What can hang from each mark
k_583: k_356 k_795
k_795: k_583 k_855 k_978
k_978: k_105 k_568 k_795
k_861: k_568
k_746: k_855 k_861
k_855: k_746 k_795
k_568: k_640
k_105: k_978

Every row comes from one small tree of marks. The marks that hang from a mark follow it in brackets, in the order of their numbers. Every link used is in the known rows. Which tree was each row made from?
Known rows
k_978[k_105 k_568]: [ 0.444  1.119  0.438 -0.960 -2.250  0.682 -0.008  0.093  4.538 -2.239
 -0.382  1.222  4.405 -3.368 -1.924  0.386  1.111  1.569  0.651  0.321
  0.098 -0.138  0.098]
k_855[k_746[k_861[k_568]] k_795]: [-1.068 -1.098  2.753 -3.809 -0.391 -1.142  0.934  1.200 -2.792  0.931
 -1.984  1.750 -2.303  0.158  1.591  1.986  0.924 -1.428  0.982 -3.004
 -0.165  0.244  0.288]
k_978[k_105 k_568[k_640] k_795[k_583]]: [ 0.321  2.648  0.432  1.452 -1.176  1.918 -1.181 -1.511  4.276 -2.600
  0.548 -2.998  7.138 -1.893  0.035 -0.744 -0.235  2.264  1.056  0.256
  1.280 -0.384  0.660]
k_855[k_746[k_861] k_795[k_583 k_978]]: [-0.932 -1.590  2.133 -1.083 -1.139 -1.083  1.083 -0.007 -3.793  0.215
 -0.756  1.021 -3.855  1.684  3.399  2.092 -0.129 -1.231 -0.758 -2.515
  0.261 -0.025  0.426]
k_568[k_640]: [-0.277  0.036 -1.118 -0.902  2.055 -0.620  0.135  0.035  1.804  0.569
 -0.534  0.515  0.891 -1.695 -0.711  1.707  1.496  0.540 -0.054  0.629
 -0.053  0.717  0.258]
k_795[k_583 k_978]: [ 0.366 -1.264 -1.337  3.222 -0.780 -0.268  0.029  0.218 -2.900 -0.972
  1.073  1.587 -1.299  2.077  0.527  0.465 -0.349 -0.055 -1.955 -0.274
  0.214  0.226  0.015]
k_861[k_568[k_640]]: [ 0.218  0.236 -0.267 -0.496  1.150 -0.306 -0.448  1.730 -0.427  0.353
 -0.855  0.988  1.783 -1.272 -1.899  0.286  1.613 -0.397 -0.113 -0.877
 -0.512 -0.453  0.205]
k_746[k_855[k_795[k_583 k_978]]]: [-0.335 -0.528 -0.114 -1.253  0.443 -1.882 -0.268 -0.415 -2.928  0.216
  0.406  0.465 -0.275 -0.802  2.021  1.220  0.449 -0.190 -0.949 -1.306
  0.449 -0.218 -0.526]
k_746[k_855[k_795] k_861[k_568[k_640]]]: [-0.481 -0.340  1.821 -4.650  0.999 -2.506 -0.289  1.000 -2.888  1.953
 -1.418 -1.520 -1.016 -2.451  2.092  2.426  0.888 -0.890 -1.797 -1.797
 -1.041 -0.533 -0.263]
k_855[k_746 k_795[k_583[k_356]]]: [-1.126 -0.787  0.676 -0.580  0.585 -0.933  0.668 -0.682 -1.918 -0.841
 -1.066  1.174 -1.902  0.525  0.884  0.812  0.862 -0.960  2.297 -3.555
  0.758  0.817  0.221]
k_795[k_583 k_855 k_978[k_568]]: [ 0.408  1.062 -0.720  2.904 -2.462  0.559  0.949  0.457 -0.514 -1.579
  1.652 -1.434  0.275  1.508  0.988 -1.342 -0.497 -0.351 -4.168  1.709
 -0.049 -1.604  0.130]
k_855[k_746[k_861[k_568]]]: [-0.877 -1.686  1.688 -1.640 -0.668 -0.732  0.674  1.852 -1.315  1.906
 -2.010  2.397 -2.313  0.418 -0.464  1.371  1.050 -1.319 -0.663 -1.239
 -0.536  0.548  0.384]
k_855[k_795[k_583]]: [-0.375 -0.069 -0.387 -1.369  0.590 -0.968  0.435  0.149 -2.323 -2.137
  0.148  1.321 -0.100  0.262  0.863  1.743  0.879  0.121  2.065 -2.583
  0.789  1.241 -0.177]
k_795[k_583[k_356] k_855 k_978[k_105]]: [ 0.978  0.122 -1.206  5.329 -1.634  0.404 -0.113 -1.194  0.611 -0.345
  1.723 -1.180 -0.809  0.948 -1.378 -3.017 -0.824 -0.186 -2.217  2.358
 -1.274  0.770  0.368]
k_978[k_105 k_568[k_640] k_795]: [ 0.360  2.451  0.754 -0.208 -0.674  2.036 -1.238 -1.262  5.260 -1.443
  0.117 -1.958  7.441 -2.533 -0.222 -0.549 -0.190  2.294  1.514  1.055
  0.819 -0.488  0.586]
k_105[k_978]: [ 0.308 -1.124 -0.243 -1.608  1.038 -1.379 -0.460  0.502  1.163 -0.009
 -0.035  2.764 -2.194 -0.163 -2.212  0.796 -0.079  0.175  0.475  0.279
  0.534 -0.345  0.022]
k_978[k_568 k_795]: [-0.188  1.171  0.105 -1.404  0.137  1.803 -0.724  0.460  1.545 -1.270
 -0.134 -0.417  5.195  0.412  0.755  0.200 -0.714  1.146  1.535 -0.415
  1.361 -0.670 -0.085]
k_795[k_978[k_105]]: [ 0.871 -1.126 -0.267  1.728 -1.265  0.239 -0.242 -0.099  0.534  0.553
  0.679  3.039  0.327 -0.073 -0.951 -0.012 -0.170  0.647 -0.790  1.657
 -0.615  0.555  0.137]
k_746[k_861]: [-0.274 -1.654  0.229 -2.663  0.286 -1.060  0.458  1.570 -0.883  0.935
 -1.188  1.581 -2.459  0.046  0.012  2.755  0.415 -0.150 -0.571 -0.055
 -0.984  1.964 -0.093]
k_861[k_568]: [ 0.286 -0.429 -0.227 -0.461  0.203 -0.210 -0.340  2.452 -1.598  0.058
 -0.767  2.636  1.287 -0.169 -2.422 -0.019  1.297 -0.605  0.511 -1.330
 -0.414  0.141 -0.122]
k_583[k_356 k_795[k_855 k_978]]: [ 0.449 -0.283 -2.454  2.006  2.741  0.745  0.055 -0.623 -0.799  2.265
  0.300 -2.426 -3.840  0.724 -0.867 -1.841 -0.821 -0.730  0.713  1.531
 -1.258  0.064 -1.111]
k_583[k_356]: [ 0.066 -1.281 -1.701  0.135  2.445 -0.201 -0.582 -0.175  0.725  0.365
 -1.050  1.559 -1.080 -0.507 -2.374  0.111  0.254 -0.148  2.314 -0.900
 -0.767  1.800 -0.310]
k_583[k_356 k_795[k_855]]: [ 0.033  0.132 -2.624  0.836  3.370  0.465  0.139 -0.280  0.215  1.750
 -0.286 -2.452 -3.143 -0.206 -1.959 -1.434  0.112 -0.544  2.176  0.897
 -0.998  1.114 -1.164]
k_105[k_978[k_568[k_640] k_795]]: [ 0.226  0.779  0.518 -1.929  1.111  0.181 -1.092 -0.360  2.945 -0.713
  0.028 -0.758  1.571 -0.627 -0.336  0.299 -1.034  0.926  0.486  0.334
  1.389 -2.232  0.318]
k_583[k_795[k_855[k_746] k_978]]: [-0.205 -0.221 -1.059  1.080  0.731  0.507  1.072  0.431 -1.468  2.569
  0.409 -0.810 -3.244  1.412  0.257 -0.757  0.146 -0.748 -0.820  2.146
 -0.253 -0.492 -0.783]
k_795[k_583[k_356] k_855[k_746]]: [-0.600  0.034 -0.989  2.912 -0.127 -0.256  0.788 -0.168  0.277  0.001
  0.072 -0.854 -2.014  1.221 -1.505 -1.893  0.584 -1.190 -0.758  0.380
 -0.300  1.295  0.356]

Write each row's tree
[ 0.735 -0.022 -2.104  2.630  1.880  0.900 -0.167 -1.154  0.551  2.102
  0.432 -2.322 -2.970 -0.151 -1.726 -2.377 -0.776 -0.280  0.955  2.065
 -1.496  0.435 -0.943]  k_583[k_356 k_795[k_855 k_978[k_105]]]
[-0.192  0.808 -1.076  1.877  0.343  1.077 -0.543  0.122 -0.351 -0.168
  1.317 -0.951  2.412  2.844 -0.004 -1.487 -0.728  0.420  0.691  1.235
  0.789  1.658  0.169]  k_978[k_795[k_583 k_855]]
[-0.439 -0.750  1.877 -4.687  0.343 -2.455 -0.310  1.502 -3.660  1.745
 -1.372 -0.414 -1.296 -1.785  1.781  2.231  0.720 -1.035 -1.321 -2.100
 -0.964 -0.247 -0.482]  k_746[k_855[k_795] k_861[k_568]]
[ 0.789  0.184 -0.218  3.065 -2.851  0.558 -0.071 -0.399  0.236 -2.524
  1.044  0.358  1.718 -0.182  0.144 -0.125 -0.195  0.831 -2.080 -0.122
  0.268 -0.958  0.240]  k_795[k_583 k_978[k_105 k_568]]
[ 0.408 -1.151 -2.474  1.548  3.299  0.539 -0.406 -0.725 -1.534  1.774
 -0.309 -1.062 -3.872  0.388 -0.827 -0.503 -0.742 -0.340  1.926 -0.246
 -0.851  0.274 -1.230]  k_583[k_356 k_795[k_978]]
[-0.478 -0.947  1.983 -0.889 -1.191 -0.418  0.721 -0.713 -0.891  0.684
 -0.477  2.930 -0.831  0.044  1.405  0.679  0.384 -0.455  0.935 -1.224
  0.318 -0.069  0.429]  k_855[k_746 k_795[k_978[k_105]]]
[ 0.328  0.419  0.581 -0.253 -1.450 -0.141  0.309 -0.634 -1.146 -2.766
  0.709  0.554  1.298 -0.492  1.635  0.895 -0.043  0.519  0.491 -1.804
  0.578 -0.588  0.016]  k_855[k_795[k_583 k_978[k_105 k_568]]]
[-0.712 -1.190  0.936  0.624 -0.048 -0.633  0.575 -0.978 -2.857 -0.367
 -0.465  1.240 -2.672  1.433  1.896  0.439 -0.066 -1.109  0.882 -3.000
  0.536 -0.152  0.320]  k_855[k_746 k_795[k_583[k_356] k_978]]
[-0.772 -0.446  0.626 -0.904 -0.822 -0.531  1.396  1.248  0.831  2.068
 -0.577  0.872 -1.963  0.804 -0.586 -0.196  0.843 -1.074 -1.818  2.174
 -0.837  1.103  0.338]  k_795[k_855[k_746[k_861]]]
[ 0.221  0.314  0.299 -2.409  0.760 -0.920 -0.271  0.116  3.157 -1.016
 -0.401  0.426 -0.270 -1.984 -1.180  1.064  0.080  0.540 -0.511  0.120
  0.811 -2.379  0.203]  k_105[k_978[k_568[k_640]]]
[ 0.694 -0.149 -1.706  1.497  1.885  1.118 -0.430 -1.144  0.545  0.745
 -0.312 -1.960 -1.734 -1.151 -1.132 -0.969 -0.686  0.276  1.690 -0.084
 -0.834 -0.602 -1.079]  k_583[k_356 k_795[k_978[k_105 k_568]]]
[ 0.787  0.333  0.283  0.823 -1.567  0.630 -0.088 -0.555  2.609 -0.553
  0.345  0.648  2.452 -1.810  0.107  0.259 -0.045  1.025 -1.821  1.349
 -0.294 -1.474  0.290]  k_795[k_978[k_105 k_568[k_640]]]
[ 0.530  1.237 -0.635  3.628 -0.634  1.583 -1.298 -1.477  2.713 -0.560
  1.313 -1.587  3.686  0.778 -1.946 -3.085 -0.904  1.199  1.876  1.911
 -0.012  2.529  0.480]  k_978[k_105 k_795[k_583[k_356] k_855]]
[-0.916 -1.374  1.672 -1.605 -0.166 -0.830  0.635  1.546 -0.754  2.082
 -2.080  1.593 -2.074 -0.085 -0.231  1.559  1.223 -1.229 -0.892 -1.084
 -0.540  0.221  0.548]  k_855[k_746[k_861[k_568[k_640]]]]
[ 0.520  0.382 -1.458  1.461  0.204  0.703  0.542  0.013 -0.163  1.782
  1.075 -1.081 -1.742  0.325 -0.701 -1.110 -0.004  0.155 -0.349  2.928
 -0.693  0.165 -0.822]  k_583[k_795[k_855 k_978[k_105]]]
[-0.540 -0.710  1.603  0.682 -1.701 -0.552  0.702 -0.960 -1.952 -0.604
 -0.006  1.930 -1.125  0.764  1.669  0.488  0.370 -0.484  0.507 -1.983
  0.712  0.049  0.510]  k_855[k_746 k_795[k_583 k_978[k_105]]]
[-1.277 -1.330  2.326 -3.883 -0.103 -1.354  1.146  0.494 -1.873  0.958
 -1.785  1.834 -2.923  0.231  2.022  2.624  0.840 -0.989  1.161 -2.293
  0.073  0.851  0.282]  k_855[k_746[k_861] k_795]
[ 0.436  1.790  0.795 -0.193 -1.605  2.151 -1.192 -0.561  4.185 -1.798
  0.182 -0.350  7.056 -1.437 -0.761 -0.871 -0.525  2.143  2.136  0.603
  0.897  0.039  0.237]  k_978[k_105 k_568 k_795]
[-0.585 -1.520  2.870 -2.119 -1.549 -0.831  0.871 -0.284 -1.560  1.327
 -1.063  1.990 -2.674  0.136  2.338  1.680  0.006 -0.737 -0.042 -1.112
 -0.401  0.232  0.507]  k_855[k_746[k_861] k_795[k_978[k_105]]]
[ 0.290  0.044 -0.241  0.366  0.653 -0.234 -0.920 -0.045  0.824 -0.211
  1.085  0.090 -0.668  1.860 -1.165 -1.107 -1.302  0.273  0.259  1.182
  1.038 -0.157  0.267]  k_105[k_978[k_795[k_583 k_855]]]
[ 0.556  0.735 -1.135  3.583 -1.267  0.714  0.404 -0.351 -0.054 -1.312
  1.244 -2.341 -0.584  1.140  0.360 -2.176 -1.006 -0.628 -3.291  1.088
 -0.572 -1.421  0.086]  k_795[k_583[k_356] k_855 k_978[k_568]]
[ 0.329  0.545  0.921 -1.782 -0.547 -0.057  0.212 -0.715  0.438 -1.323
  0.158  0.739  1.747 -1.648  1.576  1.229  0.140  0.677  0.512 -0.701
  0.115 -0.975  0.127]  k_855[k_795[k_978[k_105 k_568[k_640]]]]
[-0.109 -0.689  0.247  1.593 -1.398  0.259  1.087  0.521 -0.162  2.369
  0.647  1.505 -1.728  1.985  0.213 -1.369 -0.200 -1.164 -3.145  3.125
 -0.666 -0.571  0.353]  k_795[k_855[k_746] k_978]
[-0.412 -0.122 -1.937  0.856  2.929  0.453  0.445 -0.413  0.271  2.337
 -0.721 -2.187 -3.698  0.071 -1.747 -1.645  0.285 -0.969  2.064  0.603
 -0.815  0.906 -0.919]  k_583[k_356 k_795[k_855[k_746]]]
[ 0.731  0.650 -0.282  3.094 -2.222  0.480 -0.047 -0.855  1.040 -2.272
  0.962 -0.649  2.032 -0.928  0.514  0.063 -0.059  0.985 -2.548  0.235
  0.253 -1.256  0.439]  k_795[k_583 k_978[k_105 k_568[k_640]]]
[ 0.315  0.887  0.555 -1.583  0.136  0.411 -0.672  0.193  2.802 -0.545
  0.497 -0.441  1.248  0.293 -0.698 -0.842 -1.384  0.555  0.029  1.265
  1.129 -2.008  0.186]  k_105[k_978[k_568 k_795[k_855]]]
[-0.460 -0.943  1.708 -4.569 -0.073 -2.173  0.123  0.344 -2.638  1.450
 -0.772 -0.728 -1.852 -1.635  3.517  2.856 -0.124 -0.471 -2.403 -0.942
 -0.665 -0.710 -0.511]  k_746[k_855[k_795[k_978[k_568]]] k_861]
[-0.491  0.170 -0.603 -0.492  0.882  0.125  1.072  1.439 -1.306  2.342
 -0.517 -1.506 -3.049  0.484 -0.603 -0.314  0.878 -1.001  0.021  1.038
 -0.522  0.208 -0.742]  k_583[k_795[k_855[k_746[k_861[k_568]]]]]
[ 0.251  1.376  0.542 -1.613  0.754  0.289 -0.788 -0.284  3.496 -0.351
  0.442 -1.656  1.538 -0.416 -0.433 -0.716 -1.127  0.677 -0.347  1.619
  1.092 -2.356  0.406]  k_105[k_978[k_568[k_640] k_795[k_855]]]
[ 0.454  0.677 -0.216  0.576 -1.732  0.763  0.907  0.766  0.927  0.358
  1.009  0.020  0.708  0.549  0.542 -1.057 -0.485 -0.361 -3.556  2.952
 -0.610 -1.763 -0.002]  k_795[k_855 k_978[k_568]]
[-0.019  0.383 -1.994  2.692  0.466 -0.215  0.401 -0.050  0.205 -0.785
  0.633 -1.187 -1.123  0.985 -1.841 -1.671  0.356 -0.585 -0.549  0.747
 -0.595  1.683  0.013]  k_795[k_583[k_356] k_855]
[-0.309 -1.193  1.168 -3.262  0.218 -2.138 -0.446  1.971 -2.783  2.422
 -1.367  0.110 -1.296 -1.466  0.302  1.780  0.843 -0.953 -2.454 -0.911
 -1.252  0.077 -0.439]  k_746[k_855 k_861[k_568]]
[ 0.455  2.599  0.851  0.207 -2.173  2.336 -0.734 -0.480  4.980 -1.287
  0.786 -1.640  6.951 -1.143 -0.851 -2.227 -0.560  1.745  0.944  2.492
  0.454 -0.079  0.392]  k_978[k_105 k_568 k_795[k_855]]
[-0.199  1.409 -0.245  0.235 -0.344  1.624 -0.739  0.255  0.635 -2.463
  0.316 -1.383  4.834  1.010  1.046  0.007 -0.710  1.105  1.067 -1.290
  1.741 -0.556 -0.003]  k_978[k_568 k_795[k_583]]
[-0.267 -0.287 -0.687 -0.882  1.401 -0.892  0.057 -0.480 -1.847 -2.008
 -0.168  0.641 -0.691 -0.087  0.393  1.157  0.538 -0.069  2.732 -3.024
  0.390  1.346 -0.200]  k_855[k_795[k_583[k_356]]]
[ 0.137 -0.673 -0.487  0.358  0.791 -0.544  0.008 -0.792 -2.981 -1.410
  0.429  0.756 -1.479  0.945  1.489  0.772 -0.412 -0.279  1.232 -2.409
  0.172  0.399 -0.150]  k_855[k_795[k_583[k_356] k_978]]
[-0.072  0.660 -1.330  2.360  1.171  1.221 -0.867 -0.405  0.015 -0.030
  1.013 -1.609  1.824  2.513 -0.552 -2.052 -1.119  0.229  1.399  0.840
  0.366  1.821  0.114]  k_978[k_795[k_583[k_356] k_855]]
[ 0.025 -0.526 -0.196 -0.213 -0.023 -0.715  0.337 -0.200 -3.311 -1.662
  0.706  1.349 -0.802  1.018  1.902  1.341  0.004 -0.067  0.585 -1.943
  0.531  0.253 -0.139]  k_855[k_795[k_583 k_978]]
[ 0.456  1.159  0.038  1.473 -0.886  1.632 -1.004 -0.676  3.276  0.605
  1.145  0.011  4.451  0.290 -1.823 -2.285 -0.495  1.407  1.763  3.204
 -0.056  2.326  0.441]  k_978[k_105 k_795[k_855]]
[ 0.205  0.919  0.246 -0.792  0.847  0.033 -1.054 -0.498  2.183 -1.545
  0.348 -1.403  1.393 -0.213 -0.092  0.108 -1.055  0.875  0.087 -0.269
  1.654 -2.160  0.389]  k_105[k_978[k_568[k_640] k_795[k_583]]]
